Known rows, with every way that one mark hangs from another
[fosur [bedep [soter [lutiv guno]]]]: [4.3,25.3,-42.2,-33.2,-18.7,-12.7,-48.2,-4.1,24.9,-32.1,11.2,14.0,-12.2,-3.1,-8.5,-1.7,0.7,14.3,31.8,7.8,-17.3,2.7,4.6,-8.5,-31.9,-7.4]
[fosur bedep]: [5.8,16.8,-14.6,-22.0,-16.2,-3.5,-64.5,-4.5,26.8,-39.4,-5.7,16.7,-20.6,-3.2,-20.3,3.2,0.2,6.9,40.9,-4.1,-19.4,0.3,-6.2,4.3,-21.8,-21.3]
[lutiv guno mavub [soter bedep]]: [6.1,35.6,-44.5,-37.3,-2.8,-26.3,-60.7,-14.4,13.0,-55.1,17.9,-5.0,0.4,-10.0,40.1,-23.0,5.1,13.4,19.1,-28.4,-9.9,-6.4,-7.1,-20.2,-16.0,-3.7]
[lisi peku]: [12.9,16.4,-21.2,-10.7,-25.2,-9.8,-59.2,5.0,42.9,-39.7,1.0,9.4,-0.2,2.9,-20.6,-24.5,2.1,14.5,44.0,-13.1,-21.6,-6.2,-12.4,9.4,-9.0,-14.1]
[gigad mavub]: [7.1,19.7,-24.4,-4.1,0.7,-10.6,-59.2,-19.9,37.4,-42.3,-8.1,24.9,-9.4,-9.7,-7.9,-7.6,5.9,13.1,47.2,-17.7,0.2,-4.9,-34.3,11.0,-11.3,-27.4]
[sogel veva]: [14.4,17.5,-26.3,-2.8,-30.9,-1.5,-64.9,-10.1,27.6,-53.2,-16.3,28.7,-21.6,1.5,-11.6,-13.8,7.1,13.3,41.3,-15.8,-22.0,0.2,-14.3,15.0,-4.6,-19.3]
[guno lutiv]: [13.2,17.4,-7.2,2.2,-29.8,-1.0,-57.7,-2.2,19.2,-43.7,11.5,29.4,2.9,6.5,-11.6,1.4,-2.0,-6.0,45.9,-5.7,-19.1,-2.4,-37.9,-0.2,-19.4,-22.8]
[soter bedep [lutiv guno]]: [11.3,18.4,-47.1,-4.4,-20.7,-20.3,-34.2,-14.2,22.7,-39.5,15.6,21.0,0.1,10.3,2.8,-10.9,13.7,5.9,44.0,-11.6,-0.6,-8.9,9.1,-18.7,-31.1,9.4]
[sogel [veva lutiv]]: [5.6,12.8,-9.7,3.7,-26.0,5.7,-60.5,-5.3,33.3,-39.3,-17.8,28.2,-12.8,5.0,-9.6,-7.1,14.0,14.1,48.8,-13.6,-20.4,6.8,-19.6,21.5,-2.6,-22.4]
[peku lisi [lutiv guno soter]]: [33.3,42.2,-48.6,-6.4,-24.9,-22.7,-45.5,-10.9,9.2,-28.4,-1.3,-2.3,17.2,-17.8,32.6,-11.0,13.6,3.0,10.8,-33.2,3.9,-4.7,-5.2,-11.3,-5.9,-12.6]
[lisi [peku [lutiv guno [mavub gigad] soter]]]: [6.5,35.4,-29.8,-26.3,-9.0,-23.7,-50.5,3.7,24.7,-26.0,8.9,6.9,24.7,-7.1,20.4,-32.4,-0.4,14.3,15.9,-26.5,0.6,-11.2,-9.3,-15.2,-15.5,-12.1]
[guno [lutiv soter]]: [15.8,31.9,-15.5,-7.3,-32.7,-5.8,-50.5,-3.4,7.7,-41.8,14.0,17.9,3.9,1.4,6.5,0.6,-2.2,-3.4,40.5,-12.4,-24.2,1.9,-37.5,-1.7,-14.4,-19.1]
[lisi [peku lutiv]]: [14.9,23.6,-19.9,-4.4,-21.4,-11.9,-46.7,8.6,38.2,-25.6,-3.5,14.5,9.1,6.3,-14.9,-25.1,4.5,8.7,41.8,-18.3,-6.7,-13.4,-11.2,5.9,-15.8,-13.2]
[lisi [peku [lutiv guno]]]: [16.4,23.1,-31.3,-5.5,-20.5,-21.0,-58.3,6.7,35.2,-31.2,7.6,15.0,15.5,4.4,-4.7,-22.6,-1.6,10.2,33.1,-14.0,-0.7,-13.9,-5.0,-2.4,-15.2,-6.3]
[veva [lutiv guno mavub [soter [bedep fosur]]] sogel]: [-12.1,26.0,-22.8,-21.1,-9.5,-10.8,-52.4,-6.1,36.3,-33.4,8.2,-0.3,-11.0,-7.8,38.3,-6.3,12.0,19.3,33.1,-22.0,-12.9,12.3,-27.2,-3.3,-18.0,-23.0]
[soter bedep]: [10.1,16.6,-22.2,-6.4,-26.1,-6.5,-47.7,-8.3,29.2,-46.2,-4.0,18.3,-18.1,4.4,-11.1,-8.2,19.1,4.7,46.8,-15.4,-10.2,-15.7,-5.0,-1.6,-22.2,-7.3]
[fosur [bedep [soter [lutiv [mavub gigad]]]]]: [-8.0,25.4,-24.9,-43.3,-9.5,-4.7,-36.5,-4.6,26.6,-23.8,1.7,15.9,-9.6,-8.9,-7.9,-9.4,7.9,14.9,26.4,-1.8,-15.9,1.5,-4.0,-12.9,-36.6,-21.2]
[sogel [veva [lutiv guno mavub [soter [bedep fosur]]]]]: [0.9,33.5,-27.9,-11.7,-7.0,-3.0,-64.8,-5.7,12.6,-53.3,-0.3,13.3,-8.6,0.4,26.8,-14.1,13.2,20.8,32.4,-24.4,-16.9,1.5,-14.3,5.9,-12.3,-13.4]
[sogel [veva [lutiv guno]]]: [7.7,12.8,-20.9,2.5,-25.5,-2.8,-72.5,-6.9,29.9,-44.8,-6.8,28.3,-6.6,2.8,0.8,-4.7,8.1,15.2,40.6,-9.5,-14.3,6.3,-12.9,12.8,-1.7,-15.9]
[fosur [bedep [soter [lutiv mavub]]]]: [-3.5,27.3,-29.2,-41.1,-5.3,-6.5,-39.6,-3.9,28.0,-29.4,4.0,8.8,-14.8,-4.2,-10.1,-11.9,6.2,14.3,34.7,-1.9,-22.8,3.8,-5.6,-5.0,-34.0,-17.5]
[lisi [peku [lutiv [mavub gigad] soter]]]: [5.0,35.3,-18.7,-25.7,-10.0,-14.4,-38.9,5.3,27.9,-20.6,-2.3,6.6,18.3,-4.8,10.7,-34.7,6.0,12.9,24.5,-31.1,-5.6,-10.5,-16.0,-6.8,-16.2,-19.0]
[peku [lutiv guno [mavub gigad] [soter bedep]]]: [4.4,37.2,-34.1,-25.5,-7.7,-22.7,-41.9,-10.1,8.7,-27.1,5.9,14.0,16.3,-8.5,40.7,-18.3,12.2,4.6,11.0,-30.9,16.4,-17.5,-7.4,-27.7,-26.6,-11.3]
[sogel [veva [lutiv guno mavub soter]]]: [2.9,26.2,-23.9,-16.1,-10.2,-7.9,-66.8,-9.9,21.5,-45.7,-4.1,14.2,-2.4,-4.0,23.7,-16.9,6.9,19.8,31.4,-22.1,-19.9,11.0,-18.9,7.8,-0.6,-16.9]
[nivud gigad]: [11.6,6.6,-12.4,-5.6,-44.1,-10.7,-55.4,-3.7,31.8,-41.3,-7.8,25.3,1.3,13.2,-20.3,-14.0,12.8,-8.9,40.1,-15.0,-5.4,-7.8,-16.1,-6.4,-9.9,-26.8]
[bedep fosur [soter [lutiv guno [mavub gigad]]]]: [-0.6,22.5,-67.5,-27.3,-21.6,-2.8,-47.0,1.2,22.6,-35.4,26.6,8.8,2.9,3.5,21.4,-16.7,12.5,16.9,23.8,-4.8,-1.2,-6.6,-23.2,-6.1,-40.3,-28.2]
[peku lisi [lutiv guno [soter [bedep fosur]]]]: [30.9,50.9,-52.9,-1.2,-20.7,-18.8,-41.2,-7.2,-0.5,-36.4,2.2,-3.1,9.2,-13.9,35.7,-8.1,22.1,4.0,13.0,-36.1,7.3,-15.7,1.7,-15.3,-19.6,-5.9]

Rows
[-4.3,22.1,-47.4,-14.6,-3.8,-10.1,-38.2,-8.9,13.3,-42.2,21.5,18.0,5.8,6.8,21.7,-17.2,16.5,10.1,29.2,-21.5,8.3,-14.8,-4.0,-25.4,-45.9,-10.8]	[soter [bedep fosur] [lutiv guno [mavub gigad]]]
[24.6,44.4,-44.2,-20.3,-3.9,-23.1,-46.5,-13.6,11.0,-31.3,0.4,-10.5,20.8,-22.3,43.2,-23.8,13.0,5.2,4.7,-43.2,2.4,-3.0,-12.6,-15.6,-8.8,-19.1]	[peku lisi [lutiv guno mavub soter]]
[30.8,42.4,-35.5,-5.5,-25.6,-11.2,-30.9,-9.4,12.9,-21.0,-15.0,-2.2,9.6,-15.3,19.7,-13.7,22.3,1.0,21.4,-38.7,-3.6,-3.8,-13.2,-0.5,-7.2,-21.4]	[peku lisi [lutiv soter]]
[-4.4,13.2,-12.2,-10.2,-11.6,-2.3,-70.0,-9.4,28.9,-41.4,-7.6,29.2,1.9,-4.9,11.0,-13.5,9.7,18.0,27.7,-16.9,-8.4,4.8,-18.0,1.8,-6.8,-24.3]	[sogel [veva [lutiv guno [mavub gigad]]]]
[0.5,31.5,-21.4,-15.1,-6.9,-9.1,-59.9,-10.8,18.1,-49.1,-4.8,15.3,-5.7,-3.8,23.2,-17.3,12.3,19.8,32.0,-24.3,-18.5,3.9,-9.7,0.9,-6.2,-7.9]	[sogel [veva [lutiv guno mavub [soter bedep]]]]
[-1.5,32.8,-38.3,-40.3,-8.2,-23.9,-56.4,-14.8,10.4,-45.4,15.0,5.6,8.3,-16.8,44.3,-19.9,9.0,13.6,5.8,-27.6,0.2,-9.9,-4.8,-32.2,-19.0,-8.9]	[lutiv guno [mavub gigad] [soter bedep]]
[18.3,42.4,-38.9,-22.5,-8.0,-21.1,-43.1,-13.6,8.0,-23.8,-1.8,-1.0,27.8,-27.2,45.7,-21.8,16.0,5.9,-5.4,-42.3,10.5,-6.2,-10.8,-25.8,-12.5,-23.6]	[peku lisi [lutiv guno [mavub gigad] soter]]
[3.0,25.8,-32.9,-32.8,-18.8,-6.2,-38.7,-2.4,27.3,-27.7,2.5,13.6,-17.6,-1.7,-16.6,-3.5,6.3,13.0,39.0,4.1,-21.7,3.7,-1.1,-1.9,-32.7,-13.4]	[fosur [bedep [soter lutiv]]]
[12.9,40.9,-19.4,-2.5,-28.2,-1.9,-45.9,1.0,-1.7,-49.8,17.4,17.6,-3.7,5.6,10.0,2.4,5.3,-2.6,42.2,-15.1,-20.7,-8.7,-30.8,-5.9,-27.9,-12.5]	[guno [lutiv [soter [bedep fosur]]]]
[-2.0,35.8,-47.2,-36.2,-8.5,-16.3,-61.6,-9.2,3.4,-51.4,20.4,3.1,5.1,-12.5,47.9,-16.2,9.8,14.9,7.9,-28.0,2.1,-13.6,-10.7,-26.1,-27.4,-15.7]	[lutiv guno [mavub gigad] [soter [bedep fosur]]]
[-0.1,25.0,-38.4,-11.4,-0.1,-1.1,-26.7,-6.6,19.3,-42.1,10.4,10.1,-8.0,15.0,6.8,-22.1,22.2,8.0,50.2,-27.4,-7.0,-11.1,-14.1,-5.8,-44.3,-14.6]	[soter [bedep fosur] [lutiv mavub]]
[-1.9,6.4,-31.9,-29.9,-10.2,-15.3,-77.2,-11.9,30.2,-43.2,12.9,17.3,12.8,-11.7,21.4,-17.7,0.3,9.9,12.4,-16.9,4.7,-5.1,-19.2,-19.2,-16.6,-28.7]	[lutiv guno [mavub gigad]]
[0.1,17.8,-53.6,-34.8,-21.7,-14.1,-38.8,-8.1,32.8,-27.3,18.3,12.2,8.3,-4.2,15.0,-22.4,11.2,15.5,21.4,-4.2,-5.1,-0.3,-14.0,-15.6,-27.9,-17.7]	[bedep [soter [lutiv guno [mavub gigad]]]]
[-1.1,38.6,-1.2,-22.3,-11.1,-6.9,-38.8,-7.3,2.5,-41.7,13.0,20.4,9.4,-7.6,20.0,-10.3,6.4,0.1,25.5,-23.9,-15.9,-7.1,-31.4,-25.1,-27.4,-17.7]	[guno [lutiv [mavub gigad] [soter bedep]]]
[15.5,27.5,-30.0,-12.6,-5.0,-17.0,-50.4,-12.0,19.5,-25.9,-3.6,9.8,26.1,-23.3,27.4,-19.9,16.5,3.8,0.2,-35.5,16.2,-10.9,-9.9,-24.0,-16.2,-27.7]	[peku lisi [lutiv guno [mavub gigad]]]
[-18.6,0.1,-5.2,-18.5,-15.6,-8.1,-60.4,-9.6,55.9,-19.5,-0.1,18.9,1.9,-13.0,20.0,-5.2,7.9,16.5,27.3,-12.6,-3.1,16.6,-32.1,-7.2,-12.8,-38.4]	[veva [lutiv guno [mavub gigad]] sogel]
[-18.0,21.5,-10.6,-27.1,-14.1,-14.8,-44.0,-12.0,39.6,-21.3,1.4,10.1,-1.9,-16.4,37.2,-7.4,14.5,19.2,22.3,-21.4,-6.5,13.6,-20.1,-17.7,-15.0,-22.4]	[veva [lutiv guno [mavub gigad] [soter bedep]] sogel]
[4.0,24.4,-71.9,-25.6,-18.5,-4.6,-51.2,1.6,24.3,-41.3,28.1,2.1,-1.6,8.4,19.6,-18.2,10.4,16.7,31.2,-5.1,-8.6,-4.1,-25.1,2.0,-37.9,-24.0]	[bedep fosur [soter [lutiv guno mavub]]]
[4.3,43.1,-14.4,-16.2,-6.6,-3.1,-47.1,-1.5,-0.8,-53.1,19.1,9.5,1.4,1.3,20.9,-10.1,4.9,0.1,36.5,-25.1,-22.0,-7.6,-38.2,-10.4,-30.0,-19.2]	[guno [lutiv mavub [soter [bedep fosur]]]]
[14.2,36.0,-42.9,-14.0,-30.6,-3.4,-46.2,-3.6,9.4,-47.6,3.8,1.8,-18.5,3.8,15.7,-6.3,17.9,8.5,40.6,-23.3,-15.2,-10.8,-14.7,5.2,-21.5,-12.4]	[lutiv [soter [bedep fosur]]]
[0.0,8.3,-42.3,-22.7,-10.5,-16.0,-45.2,-15.0,28.0,-28.5,16.3,18.7,17.6,0.5,16.5,-21.3,4.9,8.9,26.9,-17.6,3.3,3.3,-14.9,-19.8,-25.4,-20.5]	[soter [lutiv guno [mavub gigad]]]
[17.3,32.5,-51.8,-20.1,-29.3,-25.3,-59.6,-11.6,11.8,-50.7,15.6,4.7,-4.6,-5.0,27.0,-6.9,6.7,10.2,26.1,-16.1,-8.4,-7.9,1.8,-14.1,-12.4,4.7]	[lutiv guno [soter bedep]]
[17.1,42.6,-42.7,-8.5,-19.4,-20.1,-49.9,9.6,16.9,-36.9,12.8,5.4,9.8,4.7,13.6,-21.5,4.1,13.1,30.4,-21.3,-2.1,-20.3,-1.0,-5.5,-22.5,1.3]	[lisi [peku [lutiv guno [soter [bedep fosur]]]]]
[1.9,24.7,-60.9,-24.7,-18.9,4.0,-39.0,3.7,27.8,-35.6,17.3,1.5,-8.0,10.1,9.4,-20.6,16.8,15.1,40.0,-9.4,-14.3,-2.8,-32.0,10.2,-38.3,-31.7]	[bedep fosur [soter [lutiv mavub]]]
[16.6,39.9,-35.7,-12.4,-19.5,-26.5,-45.6,5.0,22.6,-32.9,8.9,7.8,12.3,1.2,9.7,-24.6,3.7,12.3,29.3,-20.7,-4.0,-17.4,4.8,-10.7,-16.4,6.7]	[lisi [peku [lutiv guno [soter bedep]]]]
[4.5,19.5,-57.9,-33.1,-17.5,-16.1,-42.0,-8.1,34.7,-32.9,20.2,6.1,4.0,0.6,12.8,-24.7,8.7,14.4,29.8,-4.3,-11.6,1.8,-15.3,-7.7,-25.5,-13.9]	[bedep [soter [lutiv guno mavub]]]
[3.1,36.4,-27.2,-36.1,-3.7,-13.1,-42.8,-11.6,18.4,-46.2,1.2,-5.2,-9.5,-6.7,24.8,-26.7,15.0,10.4,31.6,-35.3,-19.2,-5.0,-17.6,-7.0,-17.4,-14.6]	[lutiv mavub [soter bedep]]
[-3.0,15.2,-10.5,-10.4,-36.7,-2.3,-41.0,-6.0,49.1,-14.1,-11.1,7.9,-15.7,-4.9,11.5,0.8,13.6,14.0,47.7,-15.2,-22.4,23.2,-34.9,15.7,-3.2,-31.5]	[veva [lutiv soter] sogel]
[0.7,32.1,-5.1,-23.3,-15.3,-4.3,-47.7,-5.5,6.8,-37.7,13.6,18.9,14.5,-8.3,20.2,-10.5,0.0,-0.4,24.8,-21.7,-17.7,1.4,-43.1,-16.8,-19.8,-30.1]	[guno [lutiv [mavub gigad] soter]]
[19.7,51.4,-26.0,-17.9,-0.2,-14.7,-22.8,-12.2,9.9,-28.6,-13.3,-8.5,9.0,-18.9,30.3,-27.1,28.6,3.7,16.3,-50.3,-3.5,-11.1,-8.7,-14.6,-17.2,-16.1]	[peku lisi [lutiv mavub [soter bedep]]]
